Each row comes from the steps of one walk. Every step used is in the known rows, and no mark comes twice. Write the walk behind each row, first mark first.
In the rows, 128 means zero.
Known rows:
nebi vuzoz: [134 136 111 127 117 105 140 102 161 117 135 159 116 122 122 112 175 145
 150  93 132 123 174 110 124 127 148 139  68 133  94 113 117 126 129 159
 129 124 112 151  94 135 154]
guleg famu: [142 143 115 129 136 139 121 146 150  61 157  97 163 123 166 117 172 132
 160 132 128 144 168 141 116 128 135 143 112 119  97 102 128 122 126 145
 145 140 136 133  90 154 142]
famu nuva: [138 103 114 138 134  85 111 137 102  91 162 121 117 125 102 110 201 184
 138  93 108 129 142 120 116 123 140 132  87 126 110 110 150 128 149 165
 140 139 109 129  76 137 138]
guleg famu nuva: [144 133 112 143 130 101 119 155 125  64 168  77 152 138 136 109 205 173
 143 113 135 137 146 137 125 136 150 132  94 109 103 102 185 119 147 172
 132 137 112 128  57 148 156]
nuduk vuzoz vokimol dotuse kogu: [ 93 150  69 137 141  74 160 109 120 115  94 116 201 145 121 121 207 155
 143  79  77  72 159 102  99 130 181 184  92  78 104 138 100 107  93 148
 147 200 141  86  98 126 130]
fiso gafa vokimol vuzoz: [108 116 167 131 100 160 119 128 145  87  94 103 113 125 148 152 156 144
 112 108  87 150 148  87 166 101 156 172  55  83  85 142  48 153 166 129
 194 139 180 117 112 122  88]
nema rapar kogu dotuse gafa: [118 137 103 102 102 173  86 123 125 137 105 123  99  88 138 124  49 108
 144 105 122 118 103 138 101 118  99 101 155 153 140 144 139 112 129 152
 148  92 175 181  65 189  79]
gafa dotuse: [158 105 126 144 118 151 144 148 113  99 114 130 145 130 140 146 155 156
 169 134 124 117 160 123 126 123 128 145  94 129 117  80  91 126 135 137
 186 126 117 133 115 162 142]
nema dotuse gafa vokimol vuzoz nebi: [124 130 150 128 108 170 133  86 158 135  69 168 163  75 100 169 129 146
 121 137  59  96  60 110 158 145 132 121  86  60  78  92 115 138 141 136
 124 142 170 155 117 142  97]
rapar kogu dotuse nema: [106 164 120 136 133 119  67 130 135  84 114 139 116 143 177 100  87 133
 103  92 131 129 146 118 101 124 170 122 154 139 125 136 116 136 192 105
 164 105 170 127  48 179  95]
kogu dotuse nema rapar famu guleg: [103 183 152 130  75 162 126 115 249 102 130 135  54 124 124 130  62 140
 154  67 163 133 137 124 109  58 138  95 154 146 111 103 125 162 136 141
 123  79 159 126  56 174 129]
vokimol dotuse kogu: [107 134  83 173 132 126 121 101 120  99 159 114 200 135 125 111 178 155
 141  93  98  94 135 134  96 110 138 154 142 114  94 151 101 124 102 127
 155 167 118 122  84 139 100]
dotuse gafa: [134 114 110  93 146 149 115 117 109 106 135 120 130  97 133 126 141 134
 137  97  79 128 129 136 105 138 107 142 106 130  99 114 116 116 106 144
 138 122 142 155  90 178 114]
guleg famu rapar: [131 123 113 105 122 135 103 141 146  87 131  87 171 144 185  59 169 134
 176 119 135 163 138 133  84  96 137 150 134 114 110  96 124 114 110 140
 115 140 130 162 100 157 165]
guleg famu rapar nema dotuse: [140 139  87 134  92 123  80 145 190 102 117 122 157 128 179  89 107 131
 181 144 181 131 124 139  98  56 144 137 148  83 101 138 119 131 103 185
 100 151 106 162 127 142 194]
nebi vuzoz nuduk: [138 161 116 132 135  86 149 103 178 116 162 177 130 124 112 118 179 140
 129  71 136 113 179  84 125 147 143 149  57 143 107 101 149  95 116 144
 151 130 123 128 112 126 197]
nuva famu: [154 118 105 154 154 119 108 122 110  64 158 169 122 121 130 120 202 141
 147 114  87 106 175 133  82 120 141 122  95 107 130 138 108 104 152 142
 166 119 149 134 109 170 115]
kogu dotuse nema rapar famu: [119 183 133 141  82 163 120 111 243  74 125 163  75 112 115 123  88 131
 138  84 125 114 137 122 118  73 127 111 157 157 102 135 130 128 153 156
 127  94 165 124  49 178 137]
nuduk vuzoz vokimol dotuse: [126 155  99 132 148  61 173 111 135 101  77 129 164 143 130 119 174 139
 151  88  76 100 170 111 122 137 150 150 100  72 111  98 110 121 100 160
 135 194 155  81 103 120 131]
fiso gafa vokimol: [127 105 145 136 122 152 102 144 142  91 110 120 121 137 142 128 151 151
 136 103  60 156 169  97 131  95 121 165  79 104 101 131  28 153 151 154
 200 107 162 123  89 146 102]
dotuse gafa vokimol vuzoz: [104 123 131  94 114 179 129 105 141  97 105 101 127 102 143 164 148 145
  92 116  63 135  99  97 153 138 155 120  73 103  90 133 113 128 148 146
 150 133 178 135  99 155 108]
guleg famu rapar kogu: [131 116  93 115 122 128  80 142 126  95 112  86 175 140 228  74 135 107
 183 123 176 166 125 129  73 115 165 134 143 122 144 113 126 101 131 139
 144 138 136 170  75 148 150]
nuva famu rapar: [149  96  98 126 140 119  86 121 107  91 137 160 132 136 147  64 201 150
 165 102  92 125 152 130  51  84 141 124 115 103 147 137 103 104 138 135
 138 118 142 163 117 171 133]
kogu dotuse nema rapar: [123 146 135 124  97 152 113 110 180  93 142 159  86 122 118  88 101 129
 110  82 107 126 143 124 112  76 106 115 161 145 110 129 120 145 143 135
 119  96 167 151  65 192 111]
nebi vuzoz vokimol gafa: [140 139 107 120 126  84 170 100 209 151  96 132 134 117 113 144 184 123
 169  82 114 118 176 118 114 132 146 157  45 112 128  95 123 119 108 165
 152 157 142 125 110 110 132]
vokimol dotuse: [136 141 116 161 146 121 129 106 131  82 140 128 165 137 135 110 148 138
 145 102  97 117 145 142 119 114 111 118 146 110  98 107 108 136 114 141
 148 162 128 116  95 132 100]
kogu dotuse: [106 160 135 125 123 118 104 150 130  91 135 130 117 127 107  99 123 162
 139 120  97 126 168 138 122 113 109 148 121 136  84 126 104 147 160 128
 168 127 150 126 111 158 112]
vokimol gafa fiso: [179 125 146 156 155 128 143  75 135 120  90 162 169 120 125 121 150 116
 177 140  90 140 119 151 111 128  99 136 125 144 161  76 111 121 127 147
 178 175 165 150 131 110  90]
rapar kogu dotuse: [103 158 112 134 121 118  74 151 112  98 119 129 123 127 152 115  89 137
 145 120 134 125 155 127 105 131 143 127 134 147 121 135 112 135 183 130
 197 125 156 127  86 152  92]
dotuse nema: [134 119 117 125 149 122 111 111 145  69 149 156 128 131 157  99 167 133
 108  77  95 137 152 113 105 110 143 137 123 131 110 113 100 132 140 118
 131 118 136 131  70 171 133]
nebi vuzoz vokimol: [114 147  98 116 122  84 172 117 172 128 105 135 104 114 120 133 185 137
 144  89 138 127 206  96 109 116 164 158  48 117 106 119 114 113 117 167
 156 147 127 128  83 133 171]
fiso gafa dotuse: [159 104 154 148 112 152 133 159 101 113  89 106 126 137 144 139 145 157
 169 113 124 117 179 133 138 108 118 193  81 110 117  90  53 139 128 118
 208 107 133 129 112 160 112]
famu guleg: [117 111 129 119 131 117 121 129 134 116 159 117 103 125 144 123 146 143
 174  90 147 149 153 122  99 104 127 127 101 120 116  77  88 162 110 128
 155 129 124 131 113 144 121]
vokimol vuzoz nuduk: [115 150 136 136 137 103 137 109 146  87 164 141 133 102 128 143 180 126
 109 100 137 111 140  94 142 146 154 155  72 119  96 104 151 101 131 104
 174 174 159 102 147 109 151]
rapar famu guleg: [114 155 130 137 112 128 130 126 187  99 135 114  96 118 138 151 133 149
 198  93 168 140 154 123 102 104 151 125 100 135 106  81 100 153 122 150
 163 123 128 106  96 131 146]
dotuse kogu: [106 108  84 136 126 126 112 126 110 102 162 128 163 111 123 112 199 156
 153 104 106 109 153 116  84 114 147 179  99 134  92 155  82 118 116 124
 169 144 117 139 100 152 122]
kogu dotuse nema rapar famu nuva: [125 177 134 149  81 130 114 123 214  72 138 143  65 127  84 115 115 176
 122  68 131 113 125 122 126  76 146  98 135 154 114 136 183 127 172 178
 116  89 144 117  18 168 147]
nema dotuse kogu: [120  96  82 172 112 120 113 120 138 128 154 156 172  99  80 116 143 161
 146 106 100  91 124 125  94  99 159 183 109 120  88 146  66 136 114 137
 153 151 115 143 115 143 130]
vokimol dotuse nema rapar famu guleg: [128 163 135 165 101 163 151  71 251  91 138 130 101 137 153 133  92 113
 159  52 162 124 114 132 110  53 131  68 178 120 126  84 131 152  93 154
  94 117 137 113  38 150 124]
nema dotuse: [149  98 112 161 122 115 123 122 150 110 139 174 133 102  94 116 112 145
 150 119  89 114 128 131 111 107 133 149 119 117  99 106  73 148 124 150
 143 145 128 137 130 134 132]
nuduk vuzoz vokimol: [125 130 101  98 139  61 159 132 123 110  85 144 125 122 128 125 192 138
 163  95  85 112 184  89 112 139 163 176  56  95 113 100  96 118 113 162
 152 169 158 103 120 135 156]

Write each row's walk:
[124 136 109 138  91 145  95 139 141 118 120 143  97 101 133 119  69 108
 168 117 149 125 133 122 103 104 115  99 156 153 141 140 119 129 152 155
 173 116 164 163  80 155  91] -> nema rapar kogu dotuse
[142 134  88 163 113 108 101 133 165 104 128 171 109 103 123 140 104 139
 161 132 148 103 140 126 119  84 132 134 115 103  92 155  93 147 119 190
 146 150 108 137 135 129 155] -> rapar nema dotuse
[101 135 111 109 108 113  59 147 106 127  94 121 130 141 173  60  85 140
 159 111 137 150 128 125  75 101 145 131 157 144 133 136 105 125 165 122
 166 123 151 159  95 156 115] -> famu rapar kogu dotuse
[113 133 184 137 104 157 119 107 130 102  68 129 143 113 139 155 200 139
 147 118  89 130 135  88 160 121 121 168  55  63  79 107  72 148 166 113
 184 134 180 129 117 124  75] -> fiso gafa vokimol vuzoz nebi
[135 121 123 144 144 120 112 127 120  93 163 139  95 132 142 124 183 152
 169  90 128 124 175 134  74 104 145 107  92  93 141 104 100 143 136 129
 167 103 145 134 110 167 114] -> nuva famu guleg
[154  92  96 135 118 148  96  93 159 100 134 170 105 107 184 115 113  79
 129  77 144 133 116  98  87  93 141  97 149 146 157 128 117 114 137 144
 132 108 149 173  43 169 111] -> dotuse nema rapar kogu
[116 158  95  97 161  95 167  95 118 121  66 107 164 130 137 133 150 138
 128  73  51  86 138 122 119 150 137 146  98  73 114  99 132 109  72 161
 112 176 171  97  88 148 121] -> nuduk vuzoz vokimol dotuse gafa
[115 172  98 154 130  90 187  97 179 124  96 118 134 137 123 127 165 135
 128  78 128 110 190 116 123 109 147 132  86  97 103 115 132 115 106 167
 141 169 122 106  68 116 150] -> nebi vuzoz vokimol dotuse
[184 101 134 148 126 146 144 131 152 119 103 127 177 134 137 157 159 141
 192 134 103 104 131 143 128 141 116 145  96 115 139  67  99 127 122 134
 186 141 135 131 141 140 106] -> vokimol gafa dotuse
[132 134  87 124 123 136  96 121 151 123 114 152 110  89 125 149  79 136
 138 122 121  94 115 141 114  95 111 132 121  95  92 160 116 134 101 185
 120 130 121 152 120 162 145] -> rapar nema dotuse gafa
[146 132 113 149  87 157 138 113 210  84 134 163  93  87 104 149 134 116
 199 105 138 121 132 113 110  91 116 122 119 158 109 126 117 109 115 190
 147 126 133 141  90 138 148] -> nema rapar famu
[135 141 112 152 112  93 119 134 154  70 148 122 109 123  96 141 182 188
 166  97 128 120 138 120 123 125 162 129  80 141 102 119 164 117 162 188
 155 135 112 100  63 121 163] -> rapar famu nuva
[105 103  58 141  84 113  69 120 150 148 126 156 155 122 133  86 132 159
 174 110 155 100 109 113  67  38 156 171 130 105 101 193  77 127  95 169
 127 152  87 170 138 141 171] -> famu rapar nema dotuse kogu
[161 117 131 137 133 156 138 128 137  85 117 145 141 147 173 129 153 149
 120 101 114 116 150 111 125 111 157 139 112 124 126  82 100 126 143 115
 157 108 125 130  77 187 145] -> gafa dotuse nema
[171 122 130 148 144 156 147  85 111 144  90 174 137  92  94 125  71 133
 126 137  84 114  88 161 111 110 108 133 143 138 138  89 103 128 110 167
 133 154 153 175 108 153 125] -> nema dotuse gafa fiso
[111 140 150 132 108 152 132  97 142  89  90 158 160 103 133 160 214 140
 146 141  90 132 115  80 153 139 136 124  73  78  79 102 111 130 167 129
 164 148 159 133 121 126 104] -> gafa vokimol vuzoz nebi
[123 126  85 100 108 112  75 128 136 106 116 138 112 135 183  83 154 134
 178 115 165 146 144 110  80  60 120 135 120 116 114 161 109 122 112 172
 130 140 101 161 131 144 167] -> famu rapar nema
[120 147 104 127 140 123  37 126 113  91 108 154 120 168 202  55 119 136
 110  82 122 121 145 131  49  84 187  98 170 117 171 160 122 105 199 105
 151  82 183 155  51 204 109] -> nuva famu rapar kogu dotuse nema
[156 135 140 151  70 192 166 114 231 111 109 133  76 129 160 171 100 131
 185  83 195 118 126 109 115  64 153  97 126 134 150  55 114 137 109 148
 137  82 123 135  64 175 166] -> gafa dotuse nema rapar famu guleg
[109 144 150  98 120 180 130  87 129 111  77 136 159  88 140 170 184 136
 122 128  68 121  84  95 150 157 126 117  73  77  83  99 132 124 148 134
 140 131 173 151 105 151  95] -> dotuse gafa vokimol vuzoz nebi
[ 72 173 152  90  97 184 117 125 153  96  92  92 116 114 126 156 100 170
  77 126  60 131 109 113 166 138 147 117  98 103  78 140 120 146 179 136
 166 121 192 122 104 170  94] -> kogu dotuse gafa vokimol vuzoz
[162 111 122 143 127 127 179 144 160 134  70 107 165 124 134 172 163 138
 188 126 106 105 162 131 118 127 128 162  73 104 151  65 102 114 110 143
 211 159 143 102 131 134 123] -> vuzoz vokimol gafa dotuse
[145 120  91 122 121  99 172 134 142 159  53 115 207 135 126 167 220 163
 200 105  87  65 149  99 111 151 184 213  41  84 146  95  91 101  90 139
 187 175 149 101 143 135 139] -> nuduk vuzoz vokimol gafa dotuse kogu
[155 122 105 157  87 122 134 123 185  85 153 144  85 100  75 144 163 158
 183  90 138 116 121 112 119  91 132 106  97 151 119 123 171 113 131 212
 135 125 112 132  54 126 159] -> nema rapar famu nuva
[133 110  83  97 106 133  76 114 148 150  97 143 121 105 147  94  74 136
 151 111 129 114  87 138  83  60 116 130 142 103 106 156 105 127  87 182
  93 132 116 183 126 165 164] -> famu rapar nema dotuse gafa
[123 107  45 165 104 117  59 118 136 127 135 179 148 126 133  92 167 161
 161 119 144  75 130 126  45  41 175 149 125  77 124 220  88 106 116 170
 140 134 103 171 131 165 162] -> nuva famu rapar nema dotuse kogu
[172 129 123 112 138 101 175 114 176 128  41 142 168 154 162 153 185 136
 158  89  75  87 151 102 124 148 184 168  63  78 164  52 109 116 118 131
 148 148 170  93 112 152 140] -> nuduk vuzoz vokimol gafa dotuse nema
[148 141 128 106 142  78 119  98 100 111  90 203 172 116 123 109 230 138
 202 108  87  95 136  93 117 169 119 159  77  79  90  68 117 119 125 133
 110 149 143 143 133 137 127] -> nuduk vuzoz nebi
[102 122 138 127 101 148 132 117 159  73 116 127 130 119 144 154 171 145
 113 129  87 146 126  81 160 123 167 127  72  99  89 129  87 140 170 147
 177 152 157 116 122 131 116] -> gafa vokimol vuzoz
[100 139 114 101 115 119  43 125 129 112  93 131 126 162 202  46  85 133
 117  80 135 151 125 116  76  88 167 121 176 143 145 134 109 132 176 102
 134 102 159 156  58 182 120] -> famu rapar kogu dotuse nema
[129 135 133 132  89 158 136  96 237  99 141 145  64 110 150 140 112 115
 168  60 170 141 124 110  98  60 144 100 134 140 128  90 116 148 103 157
 112  93 140 135  54 161 148] -> dotuse nema rapar famu guleg
[180  87 158 148  96 186 141 119 151 113 101 135  96 133 155 130 126 120
 136  74 130 115 151 118 129  58 110 163 116 112 140  95  70 134 114 123
 151  84 147 161  65 192 116] -> fiso gafa dotuse nema rapar
[111 148 143 136 128 133 141 117 177  81 144 139 141 112 133 158 168 139
  87 109  95 131 137  55 157 145 164 129  61 114  99 117 122 114 159 135
 197 160 170  95 141 114 159] -> gafa vokimol vuzoz nuduk
[150 125 108 153  99 129 131 102 210  74 151 152  79 120 105 127 162 149
 134  60 130 115 113 103 112  83 155  94 115 149 125 129 178 112 143 194
 100 103 122 129  19 153 165] -> dotuse nema rapar famu nuva
[114 138  57 141  85 132  74 140 177 123 130 106 192 128 167  86 141 153
 177 130 185 109 121 131  75  46 170 176 143  87  91 181 113 116  87 177
 115 160  92 173 114 147 191] -> guleg famu rapar nema dotuse kogu
[131  84  92 110 123 112  74 126 100 125 105 130 145 128 195  73 133 117
 170 104 146 156 120 106  62 101 153 131 135 140 153 123  96 114 131 130
 152 137 132 169  98 140 132] -> famu rapar kogu
[143 122 102 177 113 182 112  82 195  85 104 152 150 145 189 123  83  86
  98  84  89 143  95  86 116  86 146  46 181 117 158 133 102 128 148 174
 141 116 161 143  14 159  97] -> gafa vokimol dotuse nema rapar kogu
[156 162 129 153 167 164 155  61  90 115  89 129 177 124 141 113 107 124
 119 122  82 122  98 167 117 122  81 107 168 138 145  89 139 111 102 155
 137 167 155 149  79 146  91] -> vokimol dotuse gafa fiso
[118 147 147 130 120 118 134  91 113  98 110 158 151  90 130 145 217 128
 162 127 136 107 122 112 135 142 124 147  83  86  79  89 140 123 148 100
 140 167 152 142 135 123  95] -> vokimol vuzoz nebi
[104 167 108 108 104 136  63 166 133  98 100  80 165 151 208  61  94 132
 167 131 165 157 137 142  86 114 154 129 165 124 129 119 139 116 161 128
 152 126 160 159  79 168 132] -> guleg famu rapar kogu dotuse
[109 126  60 168  97 114  92 128 154 122 146 159 146 100 116 140 134 158
 155 127 148  78 138 116 100  72 153 169 109 103  83 198  80 131 108 176
 158 154  92 142 125 137 155] -> rapar nema dotuse kogu
[146 113  71 124 127 135  65 112 132 127 108 169 110 115 146  97 110 143
 145 108 114  85 113 149  61  64 133 110 130  76 138 181 122 111 103 183
 102 107 132 177 123 187 151] -> nuva famu rapar nema dotuse gafa
[159 136 130 147 157 111 178  97 148 136  61 135 157 107 118 140 156 107
 177 131  98 138 152 143  94 115 111 153 104 135 173  79 109 109 118 162
 206 190 167 124 122 105 105] -> vuzoz vokimol gafa fiso
[133  99 124 153 106 160 122 151  84 127 108  94 164 138 135 144 184 173
 161 106 129  95 170 123 117  93 142 228  73 106 113 130  47 126 109 105
 220 117 123 134 102 164 112] -> fiso gafa dotuse kogu
[110 136 170 142 118 135 130 126 162  91 123 114 121 125 139 157 161 135
  91  90  92 133 153  67 168 124 149 178  49  92  97 123  83 128 153 122
 216 146 193  91 132 115 132] -> fiso gafa vokimol vuzoz nuduk
[146 113 150 171 110 188 125  89 205  92 104 133 125 155 153 109 104 111
  93  60  56 141 125 104 138  47 100 113 158  91 124 130  58 157 125 159
 133 101 170 133  29 163  82] -> fiso gafa vokimol dotuse nema rapar
